Each row comes from the steps of one walk. Every step used is in the known rows, and no mark comes twice. Write the walk behind each row, first mark first.
(in the rows, 128 means zero)
Known rows:
P -> X -> V -> M: [115 149 103 149 135 123 181 104 182 159 161 141 128  81  98 110 118 138
 119 171 145 173 126 116 176 106 160  98 113 166 133 175 117 143 204  96
 156  86 143 118 153 131 114  64 182 117 119 120 121  94  60 118  96 104
 154 121 118 147 113 178 158 174 138 137 178 136 115 189 138 128 127 121
 140 153 137 153 162 112  64 131]
V -> X -> P -> R -> D: [153 103 121 122 118 142 220 143 188 134 122 148 122  84 121 126 146 163
 147 175 195 148 121 126 184 141 164 125 139 170 122 145 102 146 160  82
 130 102 173 108 128 123 111  90 186 160 134 159 150  87  81 104 115 124
 203  94 111 161 136 116 105 186 199 143 173 111 132 208 144 109 125 131
 100  99 143 191 166 140  79 153]
P -> X: [130 123 127 127 150 145 158 132 158 149 149 153  98  91 113 144 141 110
 108 143 130 144 132 113 177 146 134 132 120 133 143 148 116 159 167 105
 146 111 130 105 137 121  92 110 168 126 138 135 129 133  79 127 126  99
 137 142 155 131 138 165 148 156 125 137 157 131 119 183 138 151 128 137
 144 132 166 144 156 132  92 130]
M -> U: [134 116 116 127 143 106 157 103 134 153 107 129 131 118 143 106 116 110
 110 123  99 127 133 102 145 124 112 164 134 144 130 169 126 135 118 146
 120 114 141 123 121 134 117 141 156 125 150 181 104 153 107 106 152 102
  82 123 160 115 135 143  91 163 141 129 138 150  88 125 116 121 122 113
 186 137 167 153 116 168 124 125]
U -> M -> D: [120 104 115 148 185 116 165 160 111 146 151 132 163 102 108 128 134 120
  98 192 133 122 101  88 145 140 160  94 115 126 121 163 102 146 119 147
  98  69 147 114  96 131 130 127 160 120 172 163 115 114  83 149 107 106
  75 116 104  97  87 174 124 182 141 157 137 138  82 158 136 115 140 126
 185 130 144 162 116 160 117 128]
R -> P -> X: [141 117 132 113 150 140 183 149 162 160 124 155  88  91  84 129 133 119
  94 141 124 150 128 130 166 140 141 112 137 123 150 140  95 141 153  85
 156 110 132  89 126 121 108 106 183 164 123 153 138 154 101 146 119 104
 186 116 164 139 166 133 144 177 134 143 178 128 126 199 123 151 130 128
 124 131 166 171 158 140  92 124]
V -> M -> U -> R -> P -> X: [105 108  94 138 159 141 195 111 138 154 161 115 118  84  96  67 124 127
  83 160 107 158 119 106 147  85 121 118 141 153 125 225 119 130 132 116
 151  47 121 126 116 131  99  81 201 151 139 170  81 132  79 113 101 118
 146 109 125 128 135 172 129 216 155 131 214 141  76 174  92 134 153 118
 158 136 174 185 121 160 113 135]
M -> D: [154  97 125 135 153 120 167 135 120 144 133 133 159 103 118 141 111 112
  93 174 140 119 125 101 164 140 132 123 115 124 125 141 103 154 142 128
 104 101 166  99 100 116 125 148 151 119 176 177 137 136 105 116 139 106
  93 119 142 110 109 161 107 158 134 140 124 154 114 148 131 109 112 126
 176 136 144 158 143 172 124 121]
R -> D: [172 130 132 117 146 137 181 132 143 146 125 148 119  88  81 125 125 131
 127 163 152 115 128 115 154 155 156 130 136 117 142 135  78 144 136 133
 125 132 150  98 105 124 121 151 187 158 135 150 142 127 131 123 110 120
 115 109 168 123 105 118 101 182 168 152 131 114 119 156 150 109 148 140
 154 102 164 164 159 129 116 141]
M -> U -> X -> V -> R -> D: [108 108 123 131 140  99 197 101 174 180 158 106 137  92  84  52 129 142
 156 167 167 133 114 109 169 100 127 129 152 159 129 210 124 114 127 148
  85  98 170 131  90 128 111 112 203 109 162 188 101  74  94 126 137  96
 111 101 110 123  76 145  74 223 161 140 188 157  64 156 111 100 117 119
 184 104 151 201 125 163 107 137]
P -> X -> V -> R -> D: [136 136 139 128 142 140 189 119 185 179 174 147 119  74  86 103 122 156
 141 167 176 159 126 118 187 115 155 118 134 138 128 168 114 145 187 105
 113 110 166 107 145 126  93  90 219 103 146 137 148  77  80 122 109  94
 177 108 116 160 102 165 142 195 148 139 194 127 115 211 126 112 113 130
 132 117 145 177 183 131  76 138]
V -> M -> D: [146 122  92 158 152 142 182 126 111 155 143 117 176  86  84 113 113 129
  93 204 142 140 130 111 149 101 147 118  93 143 128 165  95 154 155 119
 120  70 144 116 102 119 136 118 151 134 156 163 114 123  89 121 118 114
  85 116 115 109  97 178 118 158 186 129 139 149 113 144 141  92 154 124
 179 133 141 161 145 158 128 140]
X -> V: [152 136 123 119 133  82 172  98 173 146 115 138 137 113 145 102 107 145
 148 144 139 136 125 114 167 131 159  95 124 149 127 141 125 119 173 142
 119 108 158 118 133 140 138 119 155 117 144 134 150 101  95 128 137 111
 129 105 124 143 115 150 118 164 108 140 139 124 120 152 147 119 101 123
 151 137 125 152 152 119  79 119]
P -> R -> D: [167 128 146 106 127 134 194 132 157 132 139 143 107  94 128 117 125 141
 100 147 156 130 123 125 200 148 166 126 150 115 139 152 106 164 135 116
 138 132 152  99 124 110 101 133 204 140 115 143 123 152 140 103 109 127
 162  99 153 155 124 136 119 184 159 155 142 106 104 191 138 125 133 132
 120 128 172 184 169 151  97 127]
X -> D: [168 131  91 115 126  83 176 120 185 134 111 141 139  88 143 117  93 147
 138 150 155 104 121 108 161 150 159  96 124 148 116 135 115 148 155 138
 112 125 165 125 131 124 141 156 171 122 138 156 138 115  75 105 109 108
 115 111 127 133  97 130 107 167 142 140 138 149 136 165 129 104 126 122
 153 126 140 147 166 154  95 121]
X -> V -> R -> P -> M -> D: [128 121 119 144 129 114 189 107 158 199 131 121 162  98 104  85  96 151
 111 172 149 163 116 121 181  70 155  82 135 141 126 165 136 140 168 103
  98  81 198 120 137 127 126 107 185  87 139 167 159  96 102 141 127  97
 197  86  95 162 132 158 141 193 135 128 198 153 121 205  95  93 103  96
 126 133 123 224 173 157  85 121]
X -> V -> M -> U -> R -> D: [123 138 102 135 140  95 211  78 166 149 149 111 156  97 103  51  95 152
 137 177 147 139 114  86 152  88 156 107 138 166 115 216 120 116 148 155
 114  73 151 136 113 140 126  89 211 133 154 165  95  74  86 100  89 136
 116  78 105 130  80 161 105 232 161 141 183 136  64 144 114 103 138 110
 169 138 148 191 139 137  93 132]
V -> M -> U -> R: [122 116  88 135 155 127 175  95 120 139 149  99 144 102 131  64 126 141
 100 160 108 139 116 104 136  89 128 127 120 153 110 211 135 124 121 163
 133  41 120 148 108 141 115 110 183 132 151 155  83 128  89 104 123 121
  86 112  99 120  96 176 109 189 163 113 184 131  71 122 114 117 150 122
 190 125 159 162 108 158 128 135]
X -> P -> M -> D: [112 106  98 148 114 123 179 122 138 155 125 150 149 110 133 150 101 124
 102 176 128 134 105 108 170 142 128 109 125 164 131 148 113 168 161  87
 109  97 186 114 109 106 113 101 152 108 132 169 146 126  72 123 110  99
 151 106 113 148 153 139 138 174 127 159 163 147 138 175 105 106 109  89
 113 136 136 176 162 141  75 109]
U -> R -> D: [163 113 134  97 163 124 192 128 129 124 160 120 115  97 109 102 134 157
 122 159 137 111 106 111 160 157 143  96 147 103 114 165 105 127 114 171
 110  85 133 115  91 129 109 152 208 153 159 144 133 115 120 125 104 134
 124  96 117 133  89 138 117 211 139 143 161  92  95 157 136 125 140 150
 152  84 170 173 140 128 116 135]

Write each row's walk:
[104 108  87 135 119  98 196 101 193 173 123 125 109  83  94  73 102 113
 105 149 124 126 101 103 174 110 129  93 152 171 149 189 132 146 119 114
 119 102 180 128 101 116 114 123 195 120  98 186 108 133  92 136 105  93
 166  97 142 120 145 117 119 231 143 153 201 164 103 188  69 114 141  79
 132 119 171 217 143 160  76 115] => R -> P -> M -> U -> X -> D
[ 93 103  93 130 118 104 181  93 145 140 132 131 122 119 182 102 104 138
 114 137  91 131  96 101 157 133 114 124 149 169 118 183 151 139 131 122
 115  75 160 147 114 128  93  99 175 105 136 162 122 127  64 109 118 105
 152 103 105 157 165 138 133 203 103 146 206 127 107 161  81 135 105  93
 124 124 149 178 134 136  70 112] => X -> P -> M -> U -> R
[142 105 109 120 118 132 207 135 188 130 125 141 129  94 162 130 152 161
 142 159 171 153 124 131 181 137 158 121 125 173 115 143 126 138 162  91
 136  78 157 121 139 128 111  84 160 135 133 147 147  93  65 109 139 117
 199 108  97 165 148 131 115 156 179 125 175 115 136 198 146 126 101 125
 108 110 134 172 151 143  78 151] => V -> X -> P -> R
[ 95 107  73 150 128 113 197 102 156 151 147 105 142  86  99  75 133 139
 128 181 131 134 110 121 135 106 120 127 120 194 137 206 109 122 134 115
 124  62 141 146  78 124 126  79 151 140 129 165  78 105  59 122 122 103
  94 109  97 109 111 151  98 188 189 137 180 150  94 132 118 109 140 104
 175 117 145 161 108 144 105 131] => V -> M -> U -> X -> P
[115  84 128 110 167 118 186 120 148 147 145 122  92 112 127  90 127 113
  82 123  94 143 113  89 155 115 105 128 163 131 122 201 135 123 116 129
 128  70 133 115 113 133  90 106 204 142 163 187  98 147  91 120 119 121
 155 115 144 134 156 157 122 227 116 139 202 146  71 170  79 158 109 118
 154 135 180 184 118 172 109 121] => M -> U -> R -> P -> X
[149 116 128 104 104 117 216 139 172 134 130 145 107 101 135 131 120 160
 121 151 162 124 106 128 186 172 157 113 158 147 122 142  96 149 151  87
 120 124 168 105 119 102 113 104 185 149 110 152 137 131  99  97  86 130
 187  87 131 171 157 113 116 182 156 175 155 110 128 194 131 124 110 112
  97 133 150 178 173 135  79 117] => X -> P -> R -> D
[124 120 112 119 159 118 212 125 172 141 170 116 106  90 101  73 117 157
 109 163 136 155 104 118 160 105 153  57 141 142 119 189 121 115 163 116
 146  43 131 118 124 137 114  69 210 142 134 133 126  93  75 140  85 133
 200  92  95 155 125 165 163 215 120 140 224 119 101 205 116 146 125 121
 118 129 148 188 149 121  72 124] => U -> R -> P -> X -> V -> M
[ 94 107  87 147 115 118 208 109 167 145 159 102 128  85 123  75 132 141
 113 167 145 142 104 126 162 106 124 131 141 194 124 218 124 137 135 100
 130  64 151 139  89 117 106  71 168 125 108 160  70 118  71 102 118 108
 128 108  99 135 132 158 107 191 190 144 188 149  84 160 106 128 131  96
 148 136 148 186 112 168  94 122] => V -> M -> U -> X -> P -> R
[ 97 107  84 156 118 133 180 100 167 157 105 148 144  94 138 119 128 132
 143 163 137 155 127 107 164 104 135 147 122 198 128 167 135 142 158  88
 132  83 168 146 131 135 100  84 155 118 137 171 133  96  52 111 150  98
 169 115 120 132 147 134 115 177 176 113 195 142 125 169 112 108 125 109
 139 104 139 177 140 136  74 148] => V -> X -> P -> M -> U
[120 150  93 149 128  89 185  78 163 165 121 123 164 106 123  71  96 136
 123 160 133 155 127 104 149  81 155 120 120 184 125 193 127 119 165 131
 132  91 156 133 137 143 137  85 169 118 138 163 103  94  80 106 123 111
  99  97 113 125 111 169 101 182 155 130 161 152  87 132 124 103 121  99
 177 157 127 161 131 137  92 125] => X -> V -> M -> U
[118  87 112 113 115 101 203 137 182 117 162 115  92  95 154 109 150 153
 135 154 157 123  93 145 183 166 130  95 148 164 120 162 124 132 136 103
 123  81 158 117  82 105 112  94 163 122 111 135 113 120  74 130 121 109
 165 117  92 153 139 128 123 178 133 160 177 113 117 189 136 148  96 111
 110 114 144 178 130 137  78 115] => U -> X -> P -> R
[102  98 115 146 139 111 198 118 175 184 166  96 144  85  80  68 125 149
 129 190 170 159  94 127 187  85 142  69 140 157 128 183 133 130 149 111
 102  59 194 121  87 118 114  97 187  85 135 160 139  81  95 169 137  89
 181  95  78 137 102 164 136 210 135 130 215 150 106 206 100 107 110  98
 133 104 135 235 144 151  80 122] => U -> X -> V -> R -> P -> M -> D
[ 98  88 103 130 136  92 188 111 167 143 133 116 115 110 132  98 138 127
 138 152 122 113 105 110 143 142 105 135 148 178 130 182 120 116 125 121
  99  90 152 134  73 121 111 110 152 131 145 185  95 117  71 120 139  93
  99 112 118 113 133 130  86 191 143 151 170 150  89 133 112 132 106 100
 171 115 153 159 103 157 103 118] => M -> U -> X -> P
[118 117  87 144 118 147 181 116 165 151 111 154 137  90 130 129 139 147
 150 169 151 155 121 129 171 123 157 116 110 182 131 142 121 146 163  90
 139  76 163 135 132 137 113  88 147 126 115 139 159  82  60 126 144  99
 188 112 100 144 143 128 135 162 171 113 183 115 150 188 137 109 133 120
 112  91 133 165 153 112  69 154] => V -> X -> P -> M
[133 126 136 118 136 106 191 124 192 167 122 151  97 106  94 110 107 126
 112 144 132 158 124 118 173 131 151  90 144 146 143 146 105 127 179  81
 150 110 150  94 142 129 115  91 188 145 123 147 145 122  91 147 110 111
 208  99 152 149 164 144 145 190 113 158 186 138 122 208 119 141 105 113
 109 148 147 173 170 125  69 118] => R -> P -> X -> V
[125 138 134 132 135 113 170 112 185 149 150 154 108 101 128 128 109 126
 126 146 142 157 125 110 185 136 149 110 135 153 130 156 119 141 194 107
 139 112 149 108 148 130 100  88 180 107 132 135 140  98  70 124 114 100
 160 122 137 145 127 166 148 175 103 144 168 134 124 188 132 145  98 122
 134 149 146 153 161 117  60 122] => P -> X -> V
[ 98 132 102 151 147 109 190  94 176 149 180 121 127 100 125  83 106 131
 114 159 130 163 112  86 175  90 135 111 135 179 116 222 140 132 171 128
 142  55 139 135 143 135  89  56 207 102 149 143  90  88  47 105 103 114
 144 112 102 141 109 195 146 211 122 138 205 150  80 175 104 141 115 110
 157 155 152 170 140 139  69 121] => P -> X -> V -> M -> U -> R
[119 119  75 136 149 117 209 112 172 154 158 118 128  68 105  63  95 142
  97 162 131 147 103  88 153  85 138 102 140 164 117 220 128 142 142 115
 127  61 140 136 122 132 105  89 219 137 138 188  86 112  53  97  71 120
 147  96 109 129 116 160 127 236 165 148 224 165  85 186  75 116 145 106
 153 142 166 192 136 175  95 129] => V -> M -> U -> R -> P -> X -> D
[ 94 117  94 139 104 104 170  92 152 159 104 147 125 118 157 122  97 118
 117 141  96 142 112 102 159 131 121 140 135 182 138 169 133 152 146 100
 118 110 175 137 125 119 103  90 153 110 115 170 121 141  72 107 126  94
 142 102 136 148 179 127 123 175 126 149 180 143 119 154  92 122 109  89
 125 138 151 167 145 137  75 110] => X -> P -> M -> U
[ 98  82 113 120 120  91 200 113 180 134 148 109 105 109 154 100 135 129
 122 140 133 124  97 115 172 140 107 139 164 182 125 199 136 132 117 119
 115  92 163 135  84 109  91  92 166 119 129 178  85 131  75 104 137 104
 132 111 116 139 147 138  94 197 135 157 184 153  86 159 102 144  94  90
 144 134 156 187 110 170  90 115] => M -> U -> X -> P -> R
[124 138 115 136 141 122 203 122 192 176 135 144 113  79  68  96 112 142
 108 169 144 174 132 128 165 105 164  81 126 159 148 166  98 131 184  77
 161  91 149  97 146 130 125  70 190 157 104 141 130 110  82 148  92 115
 197  97 131 149 149 153 152 190 150 147 195 140 122 207 121 130 130 110
 114 148 142 184 168 120  72 123] => R -> P -> X -> V -> M
[131  89 122  98 164  96 187 108 138 143 121 112 114 123 136  75 116 130
  92 124  87 123 113  99 136 118 112 118 163 127 121 194 140 108 101 157
 115  78 131 133  96 137 117 134 190 144 163 189 101 155 113 118 136 127
 130  96 133 130 144 144  97 210 123 136 185 137  74 143  91 139 114 112
 168 123 167 181 113 176 125 117] => M -> U -> R -> P
[ 97  94  83 138 127 132 189  97 161 140 129 130 138 102 154  99 136 145
 142 163 131 146 107 101 163 105 124 123 135 187 110 190 149 136 139 116
 119  48 163 151 122 140  92  80 170 109 150 170 129  81  46 114 139 104
 174 105  86 143 136 140 122 204 154 114 218 126 106 174 103 118 120 112
 130  94 147 189 125 134  78 144] => V -> X -> P -> M -> U -> R
[114 123  62 155 131 102 186  95 178 150 152 106 151  67  94  66 119 131
 133 188 156 124 108 102 151  85 137 119 119 185 127 212 118 138 133 140
 118  78 155 147  94 130 129 113 179 127 131 175  81  95  53 111 109 100
  76 116 106  98  77 161  91 197 195 134 171 163  83 137 109  98 155 105
 194 126 157 170 115 167 110 131] => V -> M -> U -> X -> D
[137  96 139  93 169 131 191 149 157 136 154 127  76  93 112 103 136 143
  95 137 114 139 107 116 163 144 132  85 151 107 124 169 120 125 135 124
 143  63 120 109 113 130  92 111 203 147 138 137 129 140  95 142 105 127
 188 111 129 149 139 145 152 204 102 139 205 113 109 201 115 159 112 140
 126 112 171 179 140 140  92 124] => U -> R -> P -> X
